What can hang from each mark:
z_971: z_32
z_3: z_86 z_828
z_12: z_621 z_828
z_621: z_12 z_86
z_828: z_12 z_971
z_32: z_971
z_754: z_873
z_681: z_86
z_86: z_621 z_681 z_754

Every row comes from one small tree of marks. The marks that hang from a mark follow it in brackets, in the order of their numbers. Every link used is in the known rows. Which tree was each row made from?
Known rows:
z_681[z_86[z_621 z_754[z_873]]]: [32.4,4.7,-20.6,-31.6,7.2,9.1,-33.0,-13.9,-13.8,11.2,-21.9,-17.4,-0.5,19.2,-3.7,30.3,-28.3,2.5,13.9,-33.2,11.5,-4.5]
z_3[z_86[z_621 z_681] z_828[z_971]]: [18.0,29.5,13.8,-13.6,45.8,5.1,-37.1,4.1,-9.5,10.4,-52.8,0.9,-5.7,19.2,1.4,0.8,-18.8,-12.6,15.9,-22.0,4.3,-0.8]
z_971[z_32]: [19.8,0.7,-24.7,-17.1,13.4,25.9,-33.0,5.0,-13.2,18.8,-31.4,-6.2,-12.7,-5.5,11.9,-8.4,-7.7,-22.0,-8.4,-5.7,31.3,21.8]
z_12[z_621[z_86[z_681]] z_828[z_971]]: [4.2,-1.9,-1.1,-5.7,12.2,13.2,-33.6,15.0,5.1,0.7,-47.5,15.4,-10.2,-10.6,0.6,-13.1,-15.5,-24.4,-1.1,-3.5,31.9,8.6]
z_3[z_828[z_12[z_621]]]: [27.8,8.0,-8.1,3.3,-2.7,1.9,-5.1,-4.7,2.2,20.8,-50.2,-7.6,-4.9,6.7,13.0,-27.0,-15.1,-20.1,-18.1,-43.1,22.1,40.0]
z_3[z_86 z_828[z_971]]: [7.7,23.9,-1.6,-14.3,33.0,4.0,-31.3,5.1,-8.5,32.8,-38.7,-6.8,0.2,4.7,19.1,-12.2,-13.4,-16.4,1.2,-29.1,11.1,8.7]
z_621[z_86]: [20.5,1.4,-28.8,-12.5,20.3,24.4,-27.5,6.0,-10.3,18.9,-40.6,-4.3,-16.2,-7.0,20.4,-22.0,-14.5,-26.7,-8.5,-13.2,35.0,21.3]
z_86[z_621[z_12] z_681 z_754]: [26.4,10.9,-2.3,-6.7,20.7,21.8,-36.8,-6.3,-19.6,-0.9,-45.9,7.5,-17.6,19.5,-5.2,11.7,-37.8,-3.3,12.0,-9.3,9.6,9.9]
z_12[z_621[z_86] z_828[z_971]]: [6.8,-1.8,-8.9,-10.1,5.1,8.4,-32.7,17.5,-1.3,10.8,-31.1,9.6,-11.0,-19.3,13.1,-11.0,-18.1,-19.1,-5.5,-12.8,40.8,14.5]
z_828[z_12 z_971[z_32]]: [18.6,9.2,-3.4,-8.4,7.2,18.7,-30.8,17.4,-1.8,14.3,-34.3,-3.8,-12.1,-4.6,13.3,-1.2,-15.3,-19.8,0.0,-11.4,32.8,17.7]
z_3[z_86[z_681] z_828]: [12.7,18.1,-9.8,-7.8,39.0,12.2,-25.0,-7.3,-2.7,26.8,-59.9,-7.9,-3.0,19.5,7.6,-26.6,-2.3,-21.8,-1.5,-21.4,-1.8,11.4]
z_3[z_86[z_681 z_754] z_828[z_12]]: [24.0,16.8,-7.0,-3.1,24.0,11.1,-23.0,-7.3,-4.8,27.8,-60.4,-15.5,0.8,35.6,12.0,-22.1,-5.8,-10.7,10.1,-32.5,-16.1,12.1]
z_3[z_86]: [9.7,6.6,-28.5,-21.1,29.6,21.3,-34.2,-3.5,-11.0,32.5,-37.3,-11.6,-10.4,10.7,14.6,-12.0,-5.6,-17.0,-4.9,-28.6,11.8,17.6]
z_828[z_12[z_621[z_86]] z_971[z_32]]: [24.8,-3.3,-9.8,-9.4,0.0,23.4,-27.7,18.5,-3.2,10.1,-29.1,6.2,-21.6,-8.3,4.9,-8.4,-17.7,-23.8,-7.4,-5.8,38.9,32.0]
z_681[z_86]: [18.0,1.4,-27.7,-18.7,10.3,14.5,-22.7,-11.0,-7.1,20.0,-35.9,-7.4,-6.3,8.6,16.4,1.8,-8.3,-15.7,-13.8,-23.6,19.8,11.2]
z_86[z_621 z_681 z_754[z_873]]: [24.4,6.4,-8.2,-22.3,20.1,17.7,-38.4,-6.3,-11.1,1.4,-44.3,-12.8,-1.3,16.5,-15.1,12.5,-31.8,-8.6,22.8,-27.0,10.0,-1.0]
z_86[z_681]: [10.8,3.1,-14.8,-7.8,23.5,23.9,-27.5,-4.1,-3.9,10.0,-57.7,-2.4,-7.0,6.3,4.6,-15.6,-11.6,-26.8,-5.0,-18.0,18.9,15.4]
z_621[z_12 z_86[z_681 z_754[z_873]]]: [16.8,3.9,-14.6,-7.3,20.9,26.6,-28.8,-1.1,-0.3,11.5,-41.9,-0.4,-13.7,5.5,-13.3,-9.6,-38.2,-16.8,11.8,2.3,15.1,3.3]
z_12[z_621[z_86] z_828]: [16.0,-7.1,-25.4,-8.7,3.1,11.8,-26.4,8.2,-2.0,15.2,-35.4,3.7,-15.3,-12.6,13.5,-22.2,-10.1,-19.8,-12.9,-12.6,38.3,23.2]
z_12[z_621 z_828]: [9.6,-4.9,-19.8,-9.7,-1.7,6.6,-25.8,1.6,-1.7,16.4,-36.3,0.2,-6.3,-7.6,10.3,-13.9,-9.6,-14.8,-13.9,-26.2,31.0,23.6]
z_621[z_12[z_828] z_86]: [15.6,7.8,-17.0,2.9,16.5,11.7,-26.0,14.3,1.9,17.4,-36.4,7.9,-25.0,-14.4,17.7,-21.5,-22.1,-15.3,-7.1,9.7,38.4,9.9]
z_754[z_873]: [10.7,4.5,-22.1,-17.9,16.0,15.3,-24.8,-0.6,2.2,22.0,-36.6,-17.9,-1.0,-5.6,-0.3,-9.4,-22.7,-21.8,-1.7,-30.0,28.9,12.8]
z_681[z_86[z_621[z_12] z_754[z_873]]]: [31.4,10.1,-14.3,-22.0,7.6,8.0,-29.5,-13.7,-10.8,10.5,-19.0,-6.4,-11.7,17.9,-11.0,32.9,-42.1,7.6,11.2,-18.9,12.6,-3.5]
z_681[z_86[z_754]]: [21.4,-1.6,-30.7,-22.6,2.0,17.0,-29.0,-14.9,-18.7,21.8,-28.8,-10.5,-0.1,16.5,18.7,10.6,-12.0,-5.7,-3.6,-28.5,7.7,8.1]
z_32[z_971]: [21.9,3.6,-17.2,-20.2,22.7,14.7,-31.7,-5.9,-21.1,22.0,-40.5,-11.2,-12.0,1.9,16.1,-6.3,-10.0,-17.2,-10.4,-22.4,30.8,17.0]
z_12[z_828[z_971]]: [1.7,10.6,-3.5,-10.3,12.3,3.2,-36.9,16.1,-0.9,15.2,-36.3,-0.2,-1.4,-14.8,20.4,-3.3,-16.5,-15.1,1.8,-16.8,34.4,0.7]
z_828[z_12[z_621]]: [21.7,-3.9,-18.5,-4.9,-4.2,15.4,-14.8,-3.6,-0.2,16.3,-44.1,-6.0,-11.7,6.1,8.0,-15.0,-15.7,-19.9,-17.1,-41.3,26.0,41.0]
z_828[z_12 z_971]: [13.2,11.5,-2.5,-4.8,9.8,11.7,-24.3,12.1,1.1,15.9,-44.7,-5.6,-6.4,-0.5,18.4,-5.2,-22.2,-20.1,-1.5,-31.8,30.2,17.6]

Which tree is each row?
[20.3,-2.0,-22.7,-12.2,20.8,32.0,-35.5,-0.2,-16.4,10.7,-50.1,-1.9,-8.9,9.3,11.1,-15.3,-15.2,-22.0,6.7,-9.5,13.1,11.8]	z_621[z_86[z_681 z_754]]
[17.3,-1.5,-21.5,-17.1,20.7,27.3,-32.6,-0.8,-4.1,12.1,-45.5,-12.1,-3.5,6.1,-5.9,-12.0,-23.6,-22.0,14.7,-12.4,14.0,2.0]	z_621[z_86[z_681 z_754[z_873]]]
[24.9,-6.8,-15.6,0.6,8.8,25.5,-15.4,0.1,5.9,4.6,-60.2,3.5,-18.8,9.6,-1.0,-26.9,-13.5,-29.0,-11.2,-19.1,23.2,33.6]	z_828[z_12[z_621[z_86[z_681]]]]
[23.4,-4.5,-9.9,-9.6,-5.7,19.6,-28.2,8.8,-11.6,13.5,-32.7,1.4,-10.3,3.3,13.7,-3.0,-27.9,-14.2,2.0,-32.1,24.4,28.2]	z_828[z_12[z_621[z_86[z_754]]] z_971]
[29.9,11.8,-10.7,-12.0,13.6,17.3,-36.1,-3.1,-25.9,8.7,-29.8,1.7,-19.0,11.4,8.0,14.6,-39.7,1.0,7.6,-18.4,19.8,15.4]	z_86[z_621[z_12] z_754]
[19.7,2.9,-15.5,-2.0,20.7,31.7,-31.3,-0.9,-12.2,10.0,-47.3,9.2,-19.8,8.2,4.1,-12.8,-30.3,-16.9,4.2,4.9,13.3,12.5]	z_621[z_12 z_86[z_681 z_754]]
[28.2,-6.5,-23.5,-4.1,0.8,21.1,-14.6,3.3,0.3,15.0,-43.3,-1.9,-20.6,0.7,11.6,-23.9,-15.9,-24.2,-16.0,-28.1,32.9,40.5]	z_828[z_12[z_621[z_86]]]
[25.7,12.4,-6.6,-7.2,8.0,5.0,-38.9,4.7,-17.0,8.5,-29.2,3.3,-16.6,4.3,11.8,11.8,-33.3,7.3,11.3,-10.2,22.5,3.1]	z_86[z_621[z_12[z_828]] z_754]
[17.1,-10.7,-22.1,-18.8,7.9,27.1,-29.4,-7.1,-4.3,9.1,-41.4,-5.4,-3.9,6.8,-16.9,-9.9,-26.4,-21.4,5.9,-20.2,14.3,17.5]	z_12[z_621[z_86[z_681 z_754[z_873]]]]
[13.7,-4.7,-10.7,-14.3,1.8,14.9,-39.0,23.9,-4.6,9.9,-20.4,11.9,-16.0,-22.5,8.0,-6.3,-11.7,-19.3,-4.4,8.9,44.6,14.6]	z_12[z_621[z_86] z_828[z_971[z_32]]]
[18.7,-0.4,-29.1,-28.1,2.0,12.5,-28.1,-14.6,-6.3,23.7,-24.6,-20.3,6.4,13.3,1.6,14.6,-20.6,-6.0,4.3,-31.3,8.7,-1.1]	z_681[z_86[z_754[z_873]]]
[27.4,5.2,-9.6,-16.7,20.2,22.8,-40.2,-6.2,-23.2,-0.3,-49.1,-3.5,-7.1,20.2,2.6,9.3,-23.4,-8.8,14.6,-24.0,9.3,8.3]	z_86[z_621 z_681 z_754]
[28.6,-9.8,-18.7,-3.3,0.0,28.3,-22.4,-3.1,-5.4,6.7,-53.5,0.3,-13.0,18.4,2.3,-17.3,-17.2,-19.8,-1.0,-23.5,11.4,30.9]	z_828[z_12[z_621[z_86[z_681 z_754]]]]
[16.8,-9.3,-20.9,-8.9,15.9,29.6,-24.4,-3.2,-4.1,5.4,-52.8,8.3,-16.2,2.2,-3.1,-22.9,-14.2,-31.0,-11.7,-12.8,24.9,29.3]	z_12[z_621[z_86[z_681]]]
[7.2,13.7,-1.2,0.4,17.9,7.8,-32.7,23.4,2.6,14.5,-32.4,14.1,-21.2,-20.2,16.8,-9.5,-30.3,-14.5,0.4,10.3,41.7,1.1]	z_621[z_12[z_828[z_971]] z_86]
[6.1,-1.8,-5.1,-15.0,-3.6,9.7,-39.0,16.5,-5.2,10.6,-22.1,8.1,-6.8,-17.6,3.9,2.6,-11.3,-14.5,-6.1,-4.5,37.7,15.5]	z_12[z_621 z_828[z_971[z_32]]]
[22.9,11.9,1.4,-2.5,15.0,9.6,-39.4,2.4,-11.0,-1.6,-45.0,8.9,-15.3,13.2,-0.5,9.8,-31.0,2.2,15.6,-1.0,12.5,-2.8]	z_86[z_621[z_12[z_828]] z_681 z_754]
[30.7,10.2,-11.0,-12.0,2.7,0.4,-33.7,-4.7,-14.3,8.4,-22.5,4.1,-14.8,15.1,10.1,27.3,-27.0,14.8,7.3,-6.7,14.2,-7.5]	z_681[z_86[z_621[z_12[z_828]] z_754]]
[28.0,-9.0,-25.2,-13.6,-6.8,19.4,-19.6,-0.8,0.3,19.4,-32.1,-15.0,-7.9,6.2,-2.4,-12.1,-27.5,-15.1,2.1,-36.3,21.7,28.3]	z_828[z_12[z_621[z_86[z_754[z_873]]]]]
[18.7,22.8,9.0,3.0,11.6,-1.8,-15.2,11.0,3.3,19.6,-50.6,-8.2,-0.4,-0.9,23.8,-17.6,-21.7,-20.6,-2.5,-33.6,25.3,17.1]	z_3[z_828[z_12 z_971]]
[13.0,-7.9,-17.4,-4.0,11.0,16.4,-27.4,4.9,4.5,4.6,-51.7,9.1,-13.9,-4.2,1.1,-24.8,-7.9,-25.0,-8.5,-4.8,28.2,17.0]	z_12[z_621[z_86[z_681]] z_828]
[29.8,23.9,-9.9,-16.8,36.5,3.7,-30.1,-2.8,-16.2,24.9,-40.7,-11.0,-9.8,16.5,14.4,-7.9,-12.2,-8.0,3.8,-31.3,10.6,14.4]	z_3[z_86[z_621] z_828]
[22.6,15.2,-4.3,-2.5,16.2,2.3,-31.8,8.4,-4.8,6.4,-35.1,7.1,-22.8,-3.5,8.7,3.5,-29.4,-2.2,0.9,-5.2,34.8,6.3]	z_86[z_621[z_12[z_828]]]
[31.8,-9.3,-26.4,-8.5,-7.0,23.4,-21.6,-0.4,-12.2,17.2,-36.7,-5.1,-14.2,9.8,14.3,-15.0,-19.3,-14.9,-5.7,-32.7,21.1,36.6]	z_828[z_12[z_621[z_86[z_754]]]]
[23.8,11.9,-0.9,-12.2,20.5,17.5,-34.4,-6.4,-7.9,0.7,-41.2,-2.0,-11.5,15.8,-21.8,15.4,-46.0,-3.8,19.8,-12.4,10.7,0.0]	z_86[z_621[z_12] z_681 z_754[z_873]]
[10.4,20.9,20.0,0.4,25.2,4.0,-39.0,14.9,1.7,-7.0,-47.0,18.6,-18.3,-1.3,-4.7,12.1,-35.6,-6.0,12.8,4.5,28.3,-8.8]	z_86[z_621[z_12[z_828[z_971]]] z_681]
[19.6,-0.5,-7.9,-5.1,2.8,17.0,-21.1,12.6,0.9,10.8,-39.1,4.6,-17.1,-4.8,10.6,-12.3,-24.2,-23.6,-7.9,-27.6,36.1,32.0]	z_828[z_12[z_621[z_86]] z_971]
[6.9,7.3,-4.8,-14.0,9.3,9.7,-42.4,22.4,-4.1,14.1,-25.8,1.5,-6.5,-18.3,15.4,0.7,-9.3,-15.4,2.7,3.8,37.2,0.6]	z_12[z_828[z_971[z_32]]]
[27.2,9.1,-22.8,-29.9,27.5,19.9,-46.6,-5.2,-31.0,21.7,-28.4,-12.1,-11.3,25.2,12.9,12.8,-16.7,1.6,14.6,-34.8,2.6,11.0]	z_3[z_86[z_621 z_754]]
[0.8,1.0,-3.5,-11.2,-1.1,3.4,-33.1,10.6,-1.1,12.7,-32.5,6.1,-2.1,-14.3,9.3,-2.1,-18.4,-14.7,-7.0,-25.2,34.4,14.6]	z_12[z_621 z_828[z_971]]
[7.4,21.9,-2.8,-23.4,25.6,1.6,-35.9,1.1,-8.2,36.0,-27.7,-20.4,12.2,9.9,5.5,-0.1,-25.4,-7.7,19.5,-37.4,0.5,-3.6]	z_3[z_86[z_754[z_873]] z_828[z_971]]
[19.6,18.1,10.4,-8.2,15.3,5.2,-44.3,24.0,-7.7,1.3,-20.9,14.9,-24.2,-13.5,2.9,19.7,-31.2,-1.4,9.1,16.7,40.8,-2.1]	z_86[z_621[z_12[z_828[z_971[z_32]]]]]
[9.4,20.6,4.4,-13.6,37.9,14.9,-37.7,8.0,-5.4,21.7,-45.7,0.1,-3.5,9.4,1.9,-11.2,-4.7,-21.4,6.9,0.2,4.8,2.1]	z_3[z_86[z_681] z_828[z_971[z_32]]]
[27.6,6.6,-16.0,-26.8,13.0,13.7,-37.2,-3.1,-16.9,11.6,-27.6,-18.8,-2.5,8.4,-2.0,15.6,-33.6,-4.1,18.0,-36.0,20.3,5.3]	z_86[z_621 z_754[z_873]]
[6.2,13.1,2.3,-3.9,9.9,8.9,-39.2,21.8,-0.6,13.4,-23.2,12.5,-17.4,-19.0,8.1,3.2,-23.7,-9.9,-0.4,18.0,37.9,1.3]	z_621[z_12[z_828[z_971[z_32]]]]
[35.6,4.0,-22.4,-26.8,7.4,13.4,-35.2,-13.2,-26.2,10.0,-26.1,-8.2,-6.8,22.2,13.9,26.8,-20.1,2.6,6.1,-29.5,10.6,4.2]	z_681[z_86[z_621 z_754]]
[23.2,18.3,-13.6,-15.6,35.6,16.5,-35.6,-2.3,-15.5,19.5,-32.1,2.1,-28.2,15.6,2.1,6.6,-27.1,-2.6,1.8,-15.7,15.4,15.1]	z_3[z_86[z_621[z_12]]]
[3.7,12.7,6.3,5.7,25.2,12.8,-33.2,20.6,8.5,3.4,-48.2,19.5,-20.0,-12.6,4.6,-13.2,-28.4,-19.1,4.5,19.3,32.2,-5.1]	z_621[z_12[z_828[z_971]] z_86[z_681]]
